Each row was made from one walk, in order. Every step used is in the known rows, and no mark comes twice. Write each row's walk.
Known rows:
nulod -> leli -> difor -> vime -> reso: [  1.4  -2.6   0.1  -8.8  -1.4  -8.0 -21.2  -1.0 -13.0  -3.9  18.4  -2.0
 -22.1  -7.0  -3.0  24.8  -4.4  21.5  20.6 -10.7  -6.4  13.1   0.6]
vadani -> vime: [ -6.8   0.6 -13.0   8.7  -2.2  -2.6  40.4   0.1  -7.3  -4.7  -7.9   1.2
  22.4   2.3 -15.1 -28.4  -4.5  29.0 -11.7   1.2   9.9 -18.2  -3.0]
nulod -> leli -> reso -> difor: [  5.0   3.4  -4.4  -8.1   0.3 -14.6 -19.8   6.3 -42.8   1.3 -10.9   2.8
  12.4  -4.2   2.5  -0.2   6.5  -6.8  -6.9  10.9 -11.4   2.1   0.5]
leli -> reso -> vime -> difor: [  0.3  13.9  14.8  -2.2  -1.4   1.7  27.9  -4.3  -8.5   2.8 -10.5   3.0
  -3.9  10.9  -2.8  17.0  -5.0 -39.0  22.3  -7.5 -13.9   1.8   7.2]
vadani -> vime -> tomi -> nulod -> leli -> difor: [  3.7  -3.0 -16.8   3.1   5.1  14.7 -39.4  -4.5  -1.6  -1.1  -7.8   7.2
  -4.1   1.8  -2.1 -30.8  20.1   3.9  15.9 -13.1   5.4  15.1   1.4]
difor -> leli: [ -3.3 -13.8   1.3   0.9 -16.2 -16.1  30.3   4.5  -0.2  -4.5  -0.2  -1.5
  23.5  -8.9  -4.7  12.2 -10.1  19.6 -32.3  19.7  -1.5  -8.3  -5.0]
tomi -> nulod -> leli: [ -6.5  -2.5 -15.3   1.5  -8.0   3.5  -3.5   3.1 -13.9  13.7  -4.0  -7.2
  10.1  -7.4  -4.5  -9.1  -1.9  53.5 -29.0  10.1  -5.7   1.9  -2.7]
vime -> tomi -> nulod -> leli: [ -1.8  -5.9  -8.5   0.0  -5.9   7.1  -9.2   4.4  -8.5   8.8 -12.4  -3.7
 -15.2  -9.1   0.8 -13.6   9.5  39.5 -23.7   2.2 -10.5   9.6  -1.0]
reso -> leli -> vadani -> vime -> tomi: [ -6.1  13.4  15.3   5.7  12.1   7.9 -33.4  -2.0  30.8  -9.2 -16.6   7.1
 -12.7   6.4   4.3 -21.9  10.3 -27.5  -1.8  -8.9  12.7 -14.6  -1.9]
nulod -> leli -> difor -> reso -> vime -> tomi: [ 13.6  -4.5  13.6  -9.2   0.1  -2.2 -18.6   2.2 -34.4  -1.2  -1.9   6.0
 -32.7   4.5  -2.4  -0.5  10.1 -64.0   3.3  -0.7 -21.9  30.8  -0.8]
reso -> leli: [ -6.4  -4.3   7.0   3.8  -1.5  -9.7   3.8   3.4  -7.9   2.9  -3.4   2.3
  14.0   3.2  -3.0  -7.6 -16.9   1.2 -35.3  15.9  -5.4 -14.8  -2.6]
vadani -> vime -> leli: [-11.6   9.6  -4.7   5.1   5.4   0.9  17.3   0.6  20.4  -6.3  -3.5   5.4
   7.5  -3.3  -9.5 -15.4  -4.6  40.2   4.6  -7.2  16.1 -11.3   3.2]
leli -> difor -> vime: [  8.3 -22.6   1.1   0.9  -1.9  -7.2  62.6  -4.4  -7.1  -1.6  20.7  -1.4
  12.3  -1.7  -9.5  26.9 -18.6  -1.5   0.0  -1.7  -8.8  -3.9  -4.5]
nulod -> leli: [ -5.6   5.0  -9.7   0.9  -6.7 -10.2   9.2   7.2 -22.3   8.7  -9.4  -3.3
   7.2  -9.7 -10.2 -24.9  -4.2  42.6 -35.1   6.2  -8.2  -0.5  -7.8]
vadani -> vime -> leli -> difor: [ -3.9   3.7  -0.9   4.7  11.5  -1.8   3.0  -3.6  20.6  -8.8   4.6  10.6
  12.0   3.4  -6.2 -20.6  -6.5   2.3  33.2 -15.1  14.9  -1.7   2.2]
vime -> leli -> reso -> vadani: [ -0.3  19.8   7.8  -5.8   9.6  -7.9 -11.4   6.3  18.3   7.2   2.1  -3.0
  -5.5   3.7   9.2  -1.7 -20.3 -37.4  11.9  -2.0   0.4 -16.4  11.6]
difor -> vadani -> vime -> tomi -> nulod: [  1.4 -19.4 -14.0   9.2  -6.7  11.4  39.8  -0.8  21.3  -4.1   4.1  -4.2
   1.4  -3.0   4.1 -10.7   5.8  37.0  -8.8   3.2   8.0  -0.3  -3.3]
vime -> tomi -> nulod -> leli -> difor -> vadani: [  9.9 -21.1  -6.1   0.6  -4.7   1.4  -2.8   1.9   6.1   7.1  10.2  -3.6
  -9.5  -8.3  12.6 -10.5   4.3  12.2  -2.9   0.5 -11.3  27.1 -10.0]
reso -> vime -> leli -> difor: [  0.7   4.7  17.3  -3.6   8.5  -0.1  27.7  -3.5  10.6   1.7   9.4   9.0
  -4.7   4.8  -6.0  14.1 -19.0 -41.3  30.8 -11.4 -11.2   5.0   0.4]
nulod -> leli -> reso -> difor -> vime: [ 10.3  -6.5  -7.0 -12.3   0.8  -7.1  -2.1   1.9 -36.7  -1.2   5.6   1.8
   4.1  -8.9  -2.2  47.2   7.1   2.3 -12.8   7.2 -12.1   3.8   4.0]
nulod -> leli -> vadani -> vime: [-10.0  26.7  -8.0   4.5   5.3   3.8 -25.1   0.6  12.3   2.5 -13.7  -1.7
   5.9  -5.1  -8.1 -32.9  10.5  26.9  -6.9 -10.6  15.3  -7.8  -9.1]
nulod -> leli -> difor -> vime: [  6.7  -9.6  -8.6  -4.1  -0.4  -5.2  16.9  -1.6 -16.5   4.5  15.8   0.0
   3.8  -8.2 -10.9  18.5  -6.0  14.7  -9.9  -5.1 -10.5  10.6  -5.6]
tomi -> nulod -> leli -> reso -> vime: [  1.2  14.7  -8.8  -8.5   1.3  14.9 -33.9  -2.8 -18.8  10.4  -6.7  -0.9
   1.3   4.5  -4.7  31.7   2.0 -18.5  -1.8   1.5 -15.0   3.7   7.3]

Which walk is each row?
[ 10.3 -23.5  14.6  -2.8   7.0  -1.3   9.2  -4.3   3.1  -7.0  12.7   8.6
 -15.3   2.8   1.5  31.6  -6.4 -41.1  -5.2  -3.3 -13.0   3.8   1.6]	reso -> leli -> difor -> vime -> tomi
[ -7.2   6.0   6.5   1.6   9.0  -5.3 -62.5  -4.3   1.7 -15.2   3.9  11.1
  -0.2  15.7   2.5 -17.5  -4.4 -26.5  35.7  -5.7  14.3  -6.7   6.6]	vadani -> vime -> reso -> leli -> difor
[ 11.8 -19.3   2.5  -7.3  -0.8  -9.2  45.6  -0.8 -28.4  -7.3  10.9   0.3
  13.2  -2.1  -0.8  55.0  -5.4 -13.2  -0.6  10.2 -10.5 -10.2   4.9]	leli -> reso -> difor -> vime
[  8.4 -12.8  -9.6   0.2   2.0  10.6 -57.0  -1.7 -15.4  -7.5  -1.0   3.7
 -12.3   4.6   3.4 -18.9  24.7  -9.4   9.3   1.2   7.9  26.8   6.6]	vadani -> vime -> tomi -> nulod -> leli -> difor -> reso
[ -3.5  -2.3  29.7   1.3   1.7  -9.4 -33.2   4.4   5.7  -2.8   1.1  -5.2
  -0.5   5.8   9.7   6.9 -10.0 -29.5 -25.8  19.3   3.3  -6.6  -2.3]	difor -> reso -> leli -> vadani
[ -2.6 -10.8 -11.7   8.3  -1.8  14.4  22.0  -2.8   6.6  -4.9 -10.7   1.0
   0.5   2.7  -4.0 -18.5   9.5  27.2  -3.0  -2.6   7.8  -8.6   4.2]	vadani -> vime -> tomi -> nulod
[ -4.4  -9.2   5.0  -2.7   0.6  -1.5  52.9   0.4  20.3  -1.7  15.7  -1.9
  -6.7 -12.7  -7.8  44.5 -17.1  47.4 -11.4  -2.8  -2.0  -6.3   3.7]	difor -> vime -> leli
[  6.6 -10.1   5.4  -3.2  -1.3 -16.7  24.2   4.2 -34.3  -3.6  -5.7   2.4
  20.9   2.2   3.3   7.2  -5.5 -22.0   3.0  13.4  -8.7 -12.2   0.7]	leli -> reso -> difor
[  1.9  24.3  -3.7  -9.7   2.5   1.0 -18.7   1.3 -27.6   6.1 -12.3   2.2
  -2.6   2.6 -10.4  14.8   0.2 -30.6  -5.4  -2.7 -18.0   1.1   1.9]	nulod -> leli -> reso -> vime
[ -5.2  12.9  -6.5   9.4  -2.4   0.8  37.9  -1.0   9.7  10.3  -3.9  -1.6
   2.6  10.2  -2.0 -51.1  -4.0  -9.4   7.2  -5.8  12.9 -10.0   5.5]	reso -> vadani -> vime -> difor
[ -0.7  -4.6  11.0   4.3 -12.7  -2.2  87.8  -1.3   7.7   9.1   7.7  -3.8
  -4.2   0.3  -0.7   6.5 -12.1   1.9  -3.4   1.6 -15.3  11.6  -8.1]	reso -> vime -> difor -> vadani
[ -1.6  -5.0  18.2   4.2   7.5  17.5 -67.6  -3.0  26.3 -11.3  -4.9   0.3
 -17.1  11.7  14.5   7.1  16.7 -29.4  -4.3   8.1  17.4  -0.6   8.6]	difor -> reso -> leli -> vadani -> vime -> tomi -> nulod
[-14.2  20.4  10.7   4.4   3.0  -1.2 -17.2  -1.4  23.4 -12.2  -6.7  -4.6
 -10.0   3.8   0.8 -19.1  -0.3  20.2  33.8 -13.9  21.1 -19.5  -2.4]	leli -> vadani -> vime -> reso
[  7.3 -31.6  -9.7   6.0  -7.3   6.5  47.6  -0.2   2.8  -6.5   7.3   1.0
   5.7  -3.1  10.8  -4.0  13.4  17.7  -0.6  11.4   4.9   4.3  -3.2]	reso -> difor -> vadani -> vime -> tomi -> nulod
[ -9.1   5.2  27.2  -5.0   4.3  -0.8 -30.6  -2.3  28.5  -7.4  13.9  -5.5
 -26.5  -0.1   8.9  50.7 -12.3   1.5   6.6  -2.9   3.0 -14.4   3.1]	difor -> vime -> reso -> leli -> vadani
[ -0.3  22.7  -4.7   3.9   4.9   1.4  -1.3  -2.4   8.3   4.2  -8.4   0.5
   5.3  15.4   3.9 -34.3  -0.3 -40.1  25.2  -9.9  13.2 -11.3  13.3]	leli -> reso -> vadani -> vime -> difor
[ 11.4 -12.8  -1.8  -5.6   1.7  -2.0  14.3  -0.6 -11.5  -0.3   6.9   3.3
 -21.5 -10.0  -5.4  14.2   5.9   0.6  -4.5 -12.2 -15.5  18.0  -3.5]	nulod -> leli -> difor -> vime -> tomi
[ -8.2   9.2   0.0   2.4  -1.2   7.7 -23.5   1.1  13.9  14.7  -5.2 -10.7
   2.6  -7.3   3.2  -5.1   0.1  36.8 -13.2   1.0   1.1  -1.5  -8.0]	tomi -> nulod -> leli -> vadani
[ -8.9  14.0   2.6   8.9   3.7   1.2  21.2  -2.0  20.1  -3.7  -9.0  -3.2
  15.0   1.9  -7.6 -23.7  -2.1  12.9   4.2  -8.1  17.0 -21.8  -8.3]	leli -> vadani -> vime
[  3.1   9.1  -2.4  -4.7  -6.0  14.2 -12.3  -4.2   7.2  12.9   4.4  -4.6
  -8.8   1.0   9.6  31.7   6.8  -3.0   8.9  -0.4 -13.7  27.2   4.5]	tomi -> nulod -> leli -> reso -> vime -> difor -> vadani
[  4.9 -17.8 -13.2   2.5  -6.6  -2.3   0.6   0.9   1.0  11.8  19.0  -7.2
  15.2  -6.8   6.8  -6.0  -7.4  24.9  -8.2   8.0  -6.2  19.9 -11.7]	tomi -> nulod -> leli -> difor -> vadani
[  3.1  13.3 -12.3  -3.5  -0.9  -5.0 -28.1   0.9  11.2  -7.0  -0.7   1.9
  22.6   7.3   2.1   3.6  -0.6 -53.7  -1.5   9.1  17.0 -20.5  10.7]	difor -> leli -> reso -> vadani -> vime
[ 13.2 -18.2  -4.6  -7.9  -3.9  -1.2 -20.4   5.8 -14.0   1.9   0.8  -1.9
  -8.8  -8.8  21.0  17.5  18.0   0.0  -4.1  11.8 -13.1  20.0  -0.2]	vime -> tomi -> nulod -> leli -> reso -> difor -> vadani
[  1.5  -8.5 -11.3   1.4  -1.7   1.2 -18.2  -0.8 -13.9  11.6   4.1  -2.1
  15.0  -1.0  -0.8 -13.3  -3.8  15.7  -0.4   1.7  -6.0  11.3  -4.1]	tomi -> nulod -> leli -> difor
[  0.9  32.7 -23.6  -4.1   8.0   0.9 -50.8   3.5 -10.5   7.5  -9.8  -0.1
   5.8   7.0  -3.9 -34.1   4.9 -31.0  -3.3  -4.7   9.8 -12.4   8.3]	nulod -> leli -> reso -> vadani -> vime
[-11.5  16.6  10.5  12.2   0.9   4.3  23.2  -5.0  30.1  -0.3 -12.6  -1.8
   3.9   3.7  -1.2 -33.5   5.7  18.7  21.5 -16.8  18.6  -6.5  -3.9]	leli -> vadani -> vime -> difor
[ -2.4  -4.8   7.6   1.1  -4.1  -7.0   5.1  -1.6  14.7 -13.2  -1.9   5.0
  25.2  -4.1   4.0  11.0  12.5 -14.7   3.6  10.3  19.3 -11.1  -6.5]	reso -> difor -> leli -> vadani -> vime
[ -8.2  -0.9  -6.7   5.1  -8.9  -9.0  21.1   3.1  10.7 -11.5   9.1  -5.7
  -1.8  -2.4   1.3 -16.1  -6.3  47.0  10.5   0.8  14.3  -7.7  -3.8]	difor -> vadani -> vime -> reso
[  3.7   4.9  18.7  -7.0  -0.5  18.3 -37.2   0.4   1.9   5.9  -6.5  -7.1
 -41.2   0.6   7.7  23.2  16.9 -31.1  -4.0   2.7 -11.3  20.3   0.9]	difor -> reso -> vime -> tomi -> nulod -> leli -> vadani
